Each row was made from one small tree. The marks that hang from a mark follow it in brackets, in the order of their numbers. Every link used is in the known rows. Write each row's tree.
Known rows
q_223{q_65{q_575}}: [-12.8  22.7 -23.0   5.6   8.4  14.0   8.2  -0.7  -1.4  -0.4  26.2  -8.1
   9.7   4.2   2.6  -9.2  19.3 -10.9]
q_65{q_56{q_223} q_575}: [  2.4  26.1 -23.4   0.0   9.0  35.7  -1.8   9.2   1.6   6.4  26.4   5.8
  28.6  10.5  11.5  -4.5   2.5 -10.3]
q_774{q_223{q_65{q_575{q_56}}}}: [  0.2  29.9 -22.6  17.5  21.9  29.6   3.8  -4.6   1.2  24.5  55.9  -3.6
  16.0  23.9   3.7 -12.4  16.6 -19.5]
q_65{q_575{q_56}}: [-12.7  18.2 -12.1  -1.2   8.3  27.9   2.4   3.0  -1.7   2.8  38.8 -13.9
  26.2   3.5   1.1   0.5   7.9 -15.8]
q_763{q_65{q_575} q_821}: [-12.0   6.3 -20.4  -0.4  41.6  12.6  10.5  10.6  12.6   8.0  15.4  21.0
  26.5  -4.7   6.8  -6.6   5.1  -3.5]
q_575{q_56{q_223}}: [ 21.2  13.0  -2.7  -0.1   7.8  20.2  -5.8  11.4   6.1   9.4  22.6   6.0
   8.8   7.9  -1.2   2.4  -4.3 -12.0]
q_774{q_223{q_65{q_56}} q_575{q_821}}: [ 29.8  28.0 -15.9  23.7  13.3  17.0  -7.7  -3.5   7.7  41.7  45.1  15.9
  10.7  34.6  27.7 -13.1   4.0 -12.9]
q_56{q_223{q_65} q_575{q_821}}: [ 44.4  14.2 -19.1   7.2   1.4  20.1  -6.4  21.9   0.6  21.6  19.7  31.1
  10.8   2.6   3.1  -2.4  11.6 -10.0]
q_56{q_575{q_821{q_223{q_65}}}}: [ 25.5  16.7  -4.4  -1.5  -5.3  11.2  -5.6   9.6  -5.5  26.2  21.3  13.5
  14.5   7.9  -1.0   1.5  21.6 -19.0]
q_94{q_821}: [  2.9   3.4   5.2   9.6 -10.8   2.8  -5.4  12.8  -1.0  -4.1   6.8  -1.0
   2.4   0.4  -2.9  19.2 -10.5   4.1]
q_56{q_575{q_821}}: [23.8 -1.5 -5.6 -0.8 -4.6 12.8 -6.1 15.1 -6.1 14.7 11.3 17.8 17.1 -6.8
  2.6  4.0  2.5 -4.8]
q_223{q_65}: [ 2.3 15.2 -9.9  7.2  3.4 -0.2  3.5 -4.1  2.5 -0.6  9.6 -5.2 -6.6  5.4
  0.6 -6.6 14.1 -5.7]
q_56{q_575}: [ 17.6   1.5 -12.7   0.1   4.0  11.6  -9.4   9.0   0.1   8.4  -1.7   9.1
   7.6   3.1  -5.3  -0.7  16.2   1.0]
q_763{q_821}: [ 0.5  6.2 -7.5  0.3 24.4 -4.9  2.7  5.8 -1.3  4.5 -6.0 20.3  3.2 -9.3
  9.1 -7.3  1.2  5.2]
q_575{q_56{q_223{q_65}} q_821}: [ 29.1  24.3  -5.0   5.6   4.2  21.6   0.8  12.6   0.6  17.3  44.0  11.4
  14.4   4.2   7.9   0.6  -5.3 -21.5]
q_821{q_223}: [ 0.5  3.6 10.1 -7.7 -4.6 -1.8 -2.8  0.7 -2.7 12.0  1.1 -1.2  2.2  7.9
 -3.7  4.3  5.5 -8.0]
q_94{q_821{q_223{q_65{q_56 q_575}}}}: [-10.3  46.6 -13.1   6.3  -4.3  27.8  -1.2   7.5  -2.8   3.7  45.4 -16.4
  27.9  20.1   4.6  15.1  16.7 -19.3]
q_821{q_223{q_65{q_575}}}: [-11.7  27.5 -12.7  -1.1   3.5  14.3   6.3  -2.0  -4.4  10.8  27.5  -8.7
  11.6  12.8  -0.7  -4.2  26.2 -19.1]

Which tree is each row?
[ -6.6  17.3  -4.6  -4.5   1.0  29.5   5.8   9.8  -7.4  10.5  52.3  -3.1
  34.5  -5.3   9.0   3.7  -6.6 -20.3] : q_65{q_575{q_56 q_821}}
[  1.0  41.8 -13.4  -1.1  29.3   5.7   0.1  -2.4   2.1  12.5  14.9   5.7
  14.3  10.5  13.9 -10.9  19.3 -13.1] : q_763{q_821{q_223{q_65{q_56}}}}
[ 13.4  17.9  -8.6  -3.4   1.8  36.8   2.4  18.7  -3.4  18.3  50.7  13.5
  34.4  -1.9   9.0   4.2 -11.7 -20.4] : q_65{q_575{q_56{q_223} q_821}}
[ 41.1  30.0 -11.4  10.2   9.2  25.9  -8.1  14.6   8.7  32.2  48.9  15.8
   9.7  20.3  16.5  -4.1   1.4 -21.2] : q_774{q_575{q_56{q_223{q_65}} q_821}}
[  8.7  22.6 -17.1  -2.7   0.9  36.5   2.1  14.7  -4.5  13.4  39.9  15.8
  38.0   0.4  18.4  -0.4 -11.0 -14.9] : q_65{q_56{q_223} q_575{q_821}}
[  5.5  26.9 -14.8  15.4  13.3  29.0   7.4   1.6  -3.6  32.1  69.6   5.9
  25.5  15.7  10.7  -9.5   2.5 -25.5] : q_774{q_223{q_65{q_575{q_56 q_821}}}}
[ 1.1  3.2  2.9 -6.5 33.6 -4.1  3.5  6.9 14.2 18.9  0.2 24.4 15.9  4.2
  1.1  2.0  4.4 -7.2] : q_763{q_65 q_821{q_223}}
[ 18.5  10.0 -16.6  -0.1  19.9  25.1  -9.1   9.7  21.3   7.3  15.1   4.4
  31.1  15.3   1.1   2.0  17.0  -7.9] : q_763{q_65{q_56{q_575}}}
[ -6.7  43.0  -4.8   6.2  -2.4  28.2  -2.3  12.3  -2.8   9.4  58.0 -20.1
  24.4  17.4  -5.1  17.0  16.2 -26.5] : q_94{q_821{q_223{q_65{q_575{q_56}}}}}
[ 18.8  38.2 -17.3  -0.1   7.2  22.4 -10.2   1.2   3.1  15.9  21.2  -5.4
  19.7  24.3   0.3  -3.7  37.2 -17.9] : q_821{q_223{q_65{q_56{q_575}}}}
[ 20.7  41.9 -12.9   8.5  -4.5  25.7 -16.0  14.5   2.6  11.5  28.2  -6.2
  21.0  24.7  -1.2  13.3  28.3 -13.1] : q_94{q_821{q_223{q_65{q_56{q_575}}}}}
[ 40.1  16.9 -15.1  -0.5   0.7  32.4 -13.2  22.1   0.1  19.6  21.1  28.1
  31.0   4.3  11.4   0.7  -1.3  -8.3] : q_65{q_56{q_223 q_575{q_821}}}
[-14.9  38.5 -27.4   4.5  12.3  26.4   7.4  -5.1   0.0  -2.4  37.0 -15.5
  23.0  12.8  12.7 -11.2  21.0 -15.4] : q_223{q_65{q_56 q_575}}
[-13.8  26.0 -16.2  -8.5  41.2  23.6   6.0   6.1  14.2  16.2  27.3  11.5
  44.5   9.6  12.4  -1.9  11.0 -15.8] : q_763{q_65{q_56 q_575} q_821{q_223}}
[ 3.7 26.0 -5.9 -1.1 24.9 -6.6  3.3  1.7 -1.1 15.3  4.8 15.3  0.5  5.6
  3.7 -8.7 18.9 -7.6] : q_763{q_821{q_223{q_65}}}
[  9.2  28.0   9.9  -3.3  -3.3  11.9   2.3   1.9  -4.0  20.1  46.8  -5.7
  15.6   9.5   3.9   5.0   6.5 -30.2] : q_575{q_56 q_821{q_223{q_65}}}
[-12.9  43.5 -19.6  -3.0   7.8  25.4   4.0  -5.7  -0.9   7.9  39.8 -17.1
  25.2  20.1   8.9  -5.8  25.6 -23.3] : q_821{q_223{q_65{q_56 q_575}}}
